Known rows, with every way that one mark hangs from another
nidi(bobi fikev): [ -1.3  35.1  -1.1 -18.8  -5.3   9.4  12.8  44.5  12.4  -4.3 -35.9  12.5
 -25.2  41.1  28.2 -29.9 -28.0 -13.6 -29.2 -12.7 -20.2   0.3]
bobi(fikev(vedu) nidi(bepo pobuv)): [ -7.6   3.8   3.1   2.1 -12.1  -3.0  -3.4  10.7   3.6  -5.4 -29.9  13.3
 -11.9 -13.9 -29.4   0.1  28.2  23.8 -27.0   0.1   2.3  23.7]
fikev(bepo): [ 17.6  24.4 -32.1   4.2  21.6   5.9   5.9  16.0  12.4   2.0  -8.7 -31.7
 -29.6  27.4  47.6 -27.3  15.2 -17.5 -48.9  19.7 -27.2 -18.9]
nidi(bobi pobuv(fikev)): [-14.9  33.1  -0.8  -1.2 -14.4  18.1  32.1  48.7  -8.3 -22.3 -29.0   0.9
 -36.1  23.7   8.8 -28.6 -16.6  20.2 -20.9  -5.3 -15.9  -9.8]
vedu(bobi(nidi) fikev(bepo)): [  2.6   6.0  -9.2   7.3  24.4  11.4  12.9 -14.7  14.8 -19.1  18.0 -20.6
 -14.0  18.4   9.3  10.6  21.7  19.0 -36.5   2.4 -15.9 -20.6]
fikev(bepo pobuv): [ 35.4  12.0 -21.0  17.1  24.2  18.6  -3.8 -13.6  -1.5  -8.2 -13.2 -19.6
 -30.2  11.8  36.3 -30.9  25.3 -34.8 -35.1   6.7 -16.8 -19.7]
fikev(bepo pobuv vedu(bobi)): [ 22.2   1.7 -10.8  22.2  -1.8  15.9  14.0 -38.0  -1.0 -12.5  14.3   1.9
 -25.9  22.7  19.9 -21.5  44.3 -25.6 -13.1  -4.7 -17.7 -11.6]
fikev(bepo pobuv vedu(bobi(nidi))): [  6.8   2.5  -1.0  16.0  -1.7  18.5  18.3 -65.9   2.0 -11.3   6.2  -9.4
 -10.7   8.2  -5.2  -7.5  35.6  -3.6 -10.6   0.3 -13.1  -1.8]
vedu(bobi(nidi) fikev(bepo pobuv)): [ 16.2  -7.1   1.8  18.0  24.8  26.9   4.6 -41.6  -0.4 -30.0  12.3  -4.4
 -19.1   2.7  -2.2   8.3  33.6   0.8 -22.5  -9.3  -4.5 -20.5]
nidi(bepo bobi pobuv): [ 10.2  30.8 -29.5 -15.2 -17.2  20.9  10.2  45.5 -15.9 -27.9 -40.3  18.2
 -10.1  20.9  10.4 -23.7  -2.1  -1.7 -22.5  -6.6  -2.2   3.3]
nidi(pobuv): [ 12.8  25.8 -29.1   3.3  18.3   7.0   9.6  31.6  -0.8 -13.3 -42.0 -13.7
 -28.1  22.5  39.7 -44.3  -7.0  -3.1 -28.1  21.2 -13.3 -13.3]
bobi(nidi(bepo fikev(vedu) pobuv)): [-26.3  19.7   3.3  -8.8 -35.5  -9.1  -1.2   7.1   3.5   3.4 -47.5  32.7
  -1.0   7.6 -26.4  -1.9   7.9  11.4 -25.8   1.3  10.3  15.9]
bobi(nidi(bepo)): [  8.0  25.7 -10.5 -17.7  18.3  -4.0   7.8   4.4   7.6  -4.0 -29.5 -20.5
 -12.7  -3.8  14.7 -11.6  -0.3   9.2 -44.5   4.6  -8.6   5.3]
nidi(bepo): [ 19.2  26.4 -19.1 -11.3  17.1  -7.9   1.3  29.6   1.0  -3.8 -23.6  -8.2
 -27.4   7.0  41.5 -23.5   8.7 -10.8 -44.8  -1.8 -12.2  -4.5]
fikev(bepo pobuv vedu): [ 27.4   8.5 -10.5  21.8   0.7  17.6  -1.8 -24.0   2.6   1.4  -1.5  -5.3
 -31.6  15.7  21.8 -30.3  41.0 -32.6 -32.4   3.1  -9.6  -8.2]
vedu(bobi): [ 18.2  26.0 -19.6  -4.1  30.5  -5.9  25.8  11.9   8.3 -14.9  -7.5 -20.7
 -30.3  31.5  53.8 -29.3  -2.3  -4.1 -23.5   2.4 -28.4 -17.2]
vedu(fikev(bepo)): [ 20.0   7.5 -20.9  14.1  27.4  10.2  -8.1  24.9  14.2  -7.9  11.2 -14.6
 -33.8  26.8  30.0 -13.6  27.4 -12.0 -56.7   6.5 -12.9 -27.7]
nidi(bepo bobi pobuv(fikev)): [-13.8  32.6  -0.7  -6.2 -30.8  12.0  20.6  52.8 -18.4 -26.9 -30.2  19.5
 -23.3  11.6  -1.6 -10.6  -5.4  19.6 -26.4 -18.9  -4.1  -0.3]
pobuv(fikev(bepo vedu(bobi))): [-18.0  12.5   5.7  18.3 -15.9  -4.1  32.3  -3.6   5.6  -0.3  27.6 -11.4
 -34.7  26.7  15.0  -6.4  35.6  12.2 -33.5  -7.7 -29.6 -12.1]
pobuv(fikev(bepo vedu)): [-15.9  20.1   6.2  19.0 -14.7  -2.2  16.0   9.1  11.5  12.8  16.0 -16.8
 -42.4  20.1  14.7 -17.8  34.0   3.4 -47.4   0.6 -21.8 -10.8]
bobi(fikev(bepo pobuv vedu)): [ 28.4  -7.2   4.2  28.1   7.1  11.0 -17.2  -8.1  10.3  -0.1   1.8   1.3
 -36.1   2.4   9.0 -19.3  49.0 -25.3 -33.6  -9.7 -11.3   6.6]
fikev(bepo vedu): [  9.6  17.6 -19.6   9.0  -2.1   4.1   9.2   3.4  17.2   9.7   3.4 -17.5
 -26.1  32.1  27.6 -29.2  31.7 -18.5 -43.5  15.9 -22.1  -8.8]
pobuv(fikev(bepo vedu(bobi(nidi)))): [-33.1  15.2  14.9  10.4 -14.7  -2.6  39.8 -33.1  11.3  -2.2  21.5 -24.1
 -23.1  15.3  -8.8   8.4  30.3  34.7 -28.0  -1.4 -25.4  -6.7]

Rows
[ -5.2  18.7  -6.5   7.7 -18.4  -3.4  -2.0  13.4  20.0  20.7  -8.6   6.2
 -26.1  39.5  19.0 -20.7  23.3 -19.4 -44.3   4.4 -19.3  -2.1]  nidi(fikev(bepo vedu))
[ 17.8   6.7 -20.1  11.5  26.8  -3.0   5.1  19.2   8.8 -13.4   8.7 -25.5
 -31.2  22.5  38.6  -6.5  29.4  -1.2 -34.3  -1.8 -34.4  -7.8]  vedu(bobi(fikev(bepo)))
[  3.7  11.0   3.0   6.9   6.9  11.2  -9.1 -30.9   7.2  -0.2 -32.3  -5.8
 -18.1   4.8   4.4  -5.4   7.9 -15.2 -34.5   3.6  -6.9  -6.1]  bobi(nidi(fikev(bepo pobuv)))
[ 15.3  -6.8  28.0   6.8   0.7   4.6 -15.6 -24.2   5.4  -4.4 -19.7  15.7
 -18.9 -34.3 -25.8  -4.1  34.8  -1.1 -28.3 -22.6  10.2  26.1]  bobi(fikev(pobuv vedu) nidi(bepo))
[-13.7  21.7 -20.0  19.9  -2.1   3.0  11.0  30.1  -3.0  -8.1 -13.3 -18.8
 -37.3  17.6  20.5 -19.3  16.0  13.9 -40.8  16.4 -20.6 -22.9]  nidi(pobuv(fikev(bepo)))
[ 33.5  -5.5 -10.8  22.5  26.8  10.6  -5.2  -9.3  -0.7 -22.5   4.6  -7.9
 -31.5   3.4  28.0  -5.4  37.3 -14.8 -19.0 -13.3 -24.3  -6.9]  vedu(bobi(fikev(bepo pobuv)))
[ 33.0  -8.0  -8.6  24.9  24.4  26.5  -0.1 -13.4  -6.8 -29.5  18.3   6.8
 -30.3  18.0  24.7  -5.5  41.8 -19.1 -27.7 -14.5  -8.0 -26.1]  vedu(bobi fikev(bepo pobuv))
[-17.0  30.9 -13.3   8.9 -26.0  26.3  23.8  39.9  -8.6 -22.2 -16.0  -6.7
 -28.4  33.2   6.5 -12.8   4.5  13.7 -29.2  -1.2 -22.6 -14.5]  nidi(bobi pobuv(fikev(bepo)))
[-34.0  18.7  14.9   1.6 -30.1  -7.5  18.4   1.3  -7.0  -2.3 -25.5   9.3
 -17.3 -10.8 -32.4  -0.5  19.1  37.8 -30.5  -2.0   5.0  10.8]  bobi(nidi(bepo pobuv(fikev(vedu))))
[ 17.2   5.7 -21.8  13.1  24.0   8.8   7.5  13.6   7.0 -19.0  23.4  -8.9
 -25.0  32.5  32.8  -4.0  33.6  -6.1 -38.7  -6.0 -22.6 -28.1]  vedu(bobi fikev(bepo))
[-16.9  26.4  -7.6 -14.1  -9.3  -4.1  -5.5  19.2  -2.8  -5.5 -59.3  18.1
  -4.1   0.7  -5.0  -2.3 -11.0  10.4 -33.9   4.6   4.4   5.5]  bobi(nidi(bepo fikev pobuv))
[ 15.9  17.5  -3.5   0.6 -15.7  35.4  -5.5  11.0   2.9 -14.3 -28.5  21.9
 -21.1  29.9  13.2 -17.0   3.5 -33.6 -26.1 -17.3 -13.1  -3.6]  nidi(bobi fikev(bepo pobuv))
[ 22.2   1.4  16.6   9.0  39.8  10.4  -6.6 -18.8  12.7  -9.8 -29.7 -19.2
 -29.5 -21.2   2.4 -15.9   4.2   1.2 -23.4  -4.3  -5.8   5.0]  bobi(fikev(pobuv) nidi)
[  2.2   9.9 -16.3  11.8 -33.8  26.3   4.5  34.7   4.5 -15.3 -10.7  11.9
 -20.2  32.7 -12.5 -16.1  33.1   0.6 -22.3  -0.8 -17.6  11.8]  nidi(bobi(fikev(bepo vedu)) pobuv)
[ -7.6  16.0  -8.6   4.5  -3.2   2.8  28.9 -36.7  16.0  -2.8  12.3 -22.7
 -10.8  30.1   2.9  -5.3  27.1  11.0 -22.2  13.8 -26.0  -4.2]  fikev(bepo vedu(bobi(nidi)))
[ 27.3  -4.2  18.9  19.7  15.7   4.9  -7.9   0.3  12.0  -0.7 -11.5   9.1
 -41.1  -7.6  12.9 -35.5  27.1 -19.4 -22.8 -18.3  -0.4  12.6]  bobi(fikev(pobuv vedu))
[ 32.5  -5.3  -9.5  26.4  24.7  26.8 -16.5   0.3   2.3 -18.9   5.9   3.1
 -35.4   6.8  24.1 -17.5  35.8 -28.6 -45.7  -3.2  -1.7 -23.9]  vedu(fikev(bepo pobuv))
[  1.7   9.5  15.7  -8.7   3.7   1.0   1.1 -27.4  -7.4 -17.3 -28.9  26.8
  -7.6 -11.7   0.5   9.6   1.6  -2.6 -13.9 -26.6   3.3   8.2]  vedu(bobi(nidi(bepo fikev(pobuv))))
[  5.2  16.6 -22.3   9.1  -5.0   0.7  23.9  -7.6  10.1  -2.5  17.6 -11.8
 -20.8  38.8  29.4 -19.6  35.2  -8.1 -26.6   6.3 -30.7  -8.9]  fikev(bepo vedu(bobi))
[ -0.4  16.3  -4.9   3.2 -22.1  16.9  11.5  47.3   5.4 -15.3 -25.9  17.3
 -27.3  28.3  -7.9 -27.9  10.1   6.3 -13.3  -8.1  -4.3  17.2]  nidi(bobi(fikev(vedu)) pobuv)
[-20.4  19.3  -9.6 -14.2 -11.1  -9.4   8.1   5.7 -11.5 -19.3 -45.2  23.3
   1.6   7.8  -2.7   7.3  -3.1  22.9 -14.6  -4.8  -3.9   6.8]  vedu(bobi(nidi(bepo fikev pobuv)))
[-20.6  22.2  18.5  -7.6 -10.0  -9.8   9.3  -6.3  28.5  17.3 -27.0  -1.4
 -18.2  20.7   0.3 -19.9  -6.7   4.6 -33.3   4.4  -5.9   7.4]  bobi(nidi(fikev(vedu)))
[-17.7  21.1 -18.4   2.2  -8.1   4.6  -2.2   4.9   6.8  -3.2 -46.6  -8.0
  -7.8  20.8  -0.4  -4.8  -1.3   7.4 -34.5  24.7 -16.6  -8.9]  bobi(nidi(fikev(bepo) pobuv))
[  0.7   9.2 -21.5  12.5  12.9   6.8  -4.9   9.4   8.1 -12.2 -28.4 -28.9
 -15.2   4.1  -3.6  -3.2  17.5  18.8 -33.7  22.3 -20.5  -0.9]  bobi(fikev(bepo) nidi(pobuv))
[ 24.7   5.5   5.0  11.6  10.6   9.3  20.2 -26.4  -1.2 -13.7  -0.4   9.0
 -30.0  15.1  27.3 -36.3  25.0 -19.3  -5.1 -14.7  -7.2  -2.3]  fikev(pobuv vedu(bobi))
[ -6.8  35.5  -8.5 -10.9 -20.3  15.5  11.7  54.3   1.9 -15.7 -54.3  25.7
 -19.8  44.3  15.0 -30.5 -25.6  -3.3 -18.3  -3.3  -8.6  -2.8]  nidi(bobi fikev pobuv)
[ 16.4  -7.0  15.2   2.5  23.3  15.0   1.3 -26.1  -9.2 -35.1  -0.6  18.6
 -12.2 -19.8 -10.2  11.7  24.2   7.7 -20.8 -30.1  15.1  -1.6]  vedu(bobi(nidi(bepo)) fikev(pobuv))
[-27.2  29.5  11.6   5.5 -37.5  17.5  34.7  36.3  -2.2 -14.1 -17.8  13.3
 -33.8  29.8  -4.8 -29.9   2.3  16.7 -15.3  -8.8  -3.7   4.4]  nidi(bobi pobuv(fikev(vedu)))
[ 22.1  -1.4   1.1  19.3  30.1  14.3 -17.1 -24.8   8.8 -10.7 -15.5 -26.0
 -25.1 -16.9  -0.5  -3.5  27.1  -6.6 -31.4  -1.8 -11.2  -1.1]  bobi(fikev(bepo pobuv) nidi)
[-19.8  18.7  18.4   7.6  -3.4 -10.5  38.7   3.9   6.9  -1.1  14.3  -4.1
 -43.7  21.7  23.8 -22.3  12.6  19.1 -22.3 -16.0 -22.6  -7.6]  pobuv(fikev(vedu(bobi)))
[-26.5  21.2   5.5  -3.2  -6.8  -7.0  29.7   1.6 -15.9 -25.2 -22.5  -0.4
 -15.8  -9.6 -10.3  10.4   3.0  43.9 -18.7  -8.1  -6.8  -2.4]  vedu(bobi(nidi(bepo pobuv(fikev))))
[ -2.4   5.2 -22.8  13.4  11.7   3.4   8.3  -3.6   1.8 -25.0 -13.5 -24.4
  -9.0  11.9  -4.6   7.6  19.9  29.8 -15.3  12.5 -26.1  -0.1]  vedu(bobi(fikev(bepo) nidi(pobuv)))
